Each row was made from one small tree. The marks that hang from a mark follow it in brackets, in the order of their numbers. Every link used is in the known rows. Write each row's tree.
Known rows:
K888{K185{K349{K231{K963}} K350}}: [ -1  39  38 -29 -12  -1 -31 -12 -13 -10  -4  69  12  -5 -17  32 -39 -45
   7   9  22]
K473{K349{K61}}: [ 44 -16  -5 -42  11 -10   5  15 -25  14  23   9 -21  56  30  32  -2 -22
 -29 -11   7]
K349{K61 K185{K350} K231}: [ -6  29  58 -82  14 -15 -31  48 -33  14   8  82 -25 -24  34  89  10 -12
 -68  41   9]
K349{K185 K231{K963}}: [ -7  26  44 -46  38  -3 -45   4 -36  18 -38  13  -5 -15   1  15  -5   9
 -25  61  -7]
K349{K185 K231}: [-11  23  57 -35  27 -16 -23   9 -10   9 -15  17  -7 -29  14  36  -6   0
 -32  46   0]
K350{K185{K349}}: [ 19  18  23  36  -3  17   1  31  27   8   3  41   2  -2 -24  23 -22 -28
   6 -19  18]
K185{K349{K61 K231{K963}} K350}: [ 13  17  43 -60 -36  16 -35  -5 -53  23 -15  78 -19   7  -1  45 -41 -34
 -36 -15  39]
K73{K473}: [  0  -3   6 -23  17   3  -5   3 -19  25  30   0 -12 -13  35   8 -14 -18
  33 -40  12]
K473{K73 K349{K61 K185{K350}}}: [-10  20  33 -79  47 -26 -42  92 -30  50  27  26 -32  26  46  86  10 -37
 -17   6   7]
K963{K231{K349}}: [  0  -2 -22 -20  26  12  -1 -49 -18 -14 -14 -12   0  36  23  -9 -20  16
 -29   2 -13]
K73{K473{K349{K185{K350} K231}}}: [  0  26  45 -52  39 -20 -20  18 -34  41  30  15 -27 -13  59  68 -51 -43
   8 -19  29]
K349{K61 K231}: [ 24 -18  29 -70 -23   5 -10 -11 -50   9   8  24 -24  12  13  23  24 -13
 -48  15   2]
K349{K61 K185{K350} K231{K963}}: [ -2  32  44 -94  27   0 -54  41 -59  24 -16  77 -22 -11  21  69   9  -3
 -62  57   0]
K73{K473{K349{K185 K231}}}: [ 14  10  43 -50  43 -18 -15   6 -31  41  28  -4 -23   1  56  43 -39 -37
  10 -18  21]
K231{K349{K185} K963}: [ 13  43  -9 -35  79  17 -30  -2  -2  -1 -40  34  -5  22   1 -17 -23  41
 -27  44 -21]
K231{K963}: [  6   2 -17 -16  14  19 -27  -5 -32  12 -28  -3   3  18 -15 -24   3  12
   8  19  -8]
K231{K349 K963}: [ 19  25 -27 -34  42  31 -21 -34 -18  -5 -37  14  -7  37 -12 -39 -23  30
 -13  23 -16]
K231{K349{K185{K350}} K963}: [ -2  63  -5 -40  72  16 -38  14  -4  -1 -37  57  -8   7   4  15 -36  30
 -29  42 -11]
K185{K349 K350}: [-12  28  32   6 -28   1 -10   8   9   8  -3  61  -4 -13   0  42 -61 -33
  -4 -40  43]
K73{K473{K349}}: [ 21  -6   6 -28  28 -10  -1   1 -25  34  36 -14 -20  19  47  19 -37 -37
  32 -49  20]
K73{K473{K349{K185}}}: [ 15   9  20 -31  57 -20  -9  25 -11  37  34   1 -19   7  60  40 -37 -29
  20 -29  15]
K349{K185{K350} K231}: [-30  47  62 -38  19 -20 -31  27 -13   9 -11  46 -13 -47  19  73 -21 -12
 -37  44  14]
K350{K185{K349{K61 K231}}}: [ 31   7  42 -11 -19  20  -6  25  -5  15   7  57 -13   5 -16  38  -6 -35
 -25  -8  18]

Which tree is each row?
[ 35 -14  38 -55 -26  20 -25 -28 -49  23 -21  42 -15  29  -7  -1 -21 -19
 -32 -13  21]	K185{K349{K61 K231{K963}}}
[  8  15  54 -51 -45   6 -17  -1 -33  16   2  80 -23  -4   9  61 -41 -42
 -43 -27  44]	K185{K349{K61 K231} K350}
[ 19  -5  27 -46  14  -9  -6 -19 -44  37  30 -22 -25  11  46  25 -40 -44
  19 -36  26]	K73{K473{K349{K231}}}
[-14  14  34 -44  58 -27 -34  62 -13  46  10 -25 -17  23  29  43  -2 -29
  10  10   1]	K473{K73 K349{K185}}
[ 17  46  -7 -72  69  20 -38  27 -21   2 -22  87 -19  24  17  28 -11  30
 -56  40 -15]	K231{K349{K61 K185{K350}} K963}
[ -2  16  -6 -53  46   2 -15   0 -21  -8  -3  48 -11  28  47  45  -9  14
 -61  17 -14]	K963{K231{K349{K61 K185{K350}}}}
[ 30  -2  39 -76  41 -17 -16  20 -43  43  38  19 -33  15  66  52 -21 -36
 -10 -19  18]	K73{K473{K349{K61 K185 K231}}}
[-20  30  -4 -27  49   0 -14 -13  -8 -10 -14  25   0  14  35  35 -29  14
 -40  18 -11]	K963{K231{K349{K185{K350}}}}
[ 32   5  21   8  -8  20   0  43  13  12  14  63  -5  14 -15  33  -2 -28
 -13 -20  13]	K350{K185{K349{K61}}}
[ -3  29  24 -51  34 -14 -22  76  -2   9  18  93 -14 -14  36  84  15  -1
 -51  23   1]	K349{K61 K185{K350}}
[ 14 -18  11 -71  17 -10 -24  46 -42  46  27 -18 -29  55  28  34  22 -39
  -3 -14   1]	K473{K73 K349{K61}}
[ 12  26  42 -47 -22  -8 -18   5  -9 -14  23  95   1   2   1  56 -23 -52
 -18  -2  22]	K888{K185{K349{K61 K231} K350}}
[ -2  37  25  -2  -9  -9 -10  13  22 -19  18  78  16  -6  -6  42 -38 -44
  13 -12  22]	K888{K185{K349 K350}}
[ 18   8  40 -89  35   3 -44  23 -56  22 -19  50 -18   7  17  33  26   9
 -57  61 -13]	K349{K61 K185 K231{K963}}
[ 16   2  41 -21 -23  17 -24 -44 -34  20 -35  14  -4  12 -18 -15 -46 -18
  -8 -10  26]	K185{K349{K231{K963}}}
[ 20  20  36  10 -11  27 -18   8  -9  18 -19  32  -3   0 -35  14 -23 -30
   0   1  17]	K350{K185{K349{K231{K963}}}}
[ 13  43   8 -57  53   2 -10  33  11 -10   7  89 -22   8  33  51 -12  18
 -65  22  -7]	K231{K349{K61 K185{K350}}}
[ 15  11  33 -58  53  -9 -29   3 -47  47  13  -5 -23   8  49  31 -40 -29
  14  -8  16]	K73{K473{K349{K185 K231{K963}}}}
[ 32  28 -12 -70  75  22 -32  14 -19   2 -25  64 -16  38  15  -2   1  40
 -52  42 -25]	K231{K349{K61 K185} K963}
[ 17 -13 -25 -46  23  15  -2 -37 -31 -11  -2  13  -8  52  33   3   1  14
 -49   1 -19]	K963{K231{K349{K61}}}
[  8  14  28 -26 -32   6  -9  24  -8  11  10  90 -14   5  12  56 -36 -31
 -29 -42  38]	K185{K349{K61} K350}
[ -2   0  31 -71  14  -2 -48   3 -74  52 -16 -59 -27  38   4  12  -7 -40
  15  14   7]	K473{K73 K349{K231{K963}}}
[ 17  12  42 -16 -12  -7  -8 -26   7 -17   8  42  14   7 -11   7 -27 -41
   5   4  11]	K888{K185{K349{K231}}}
[ -8  59  12 -24  58  -2 -11  18  26 -13  -8  62 -11 -11  19  38 -37  18
 -39  24  -3]	K231{K349{K185{K350}}}
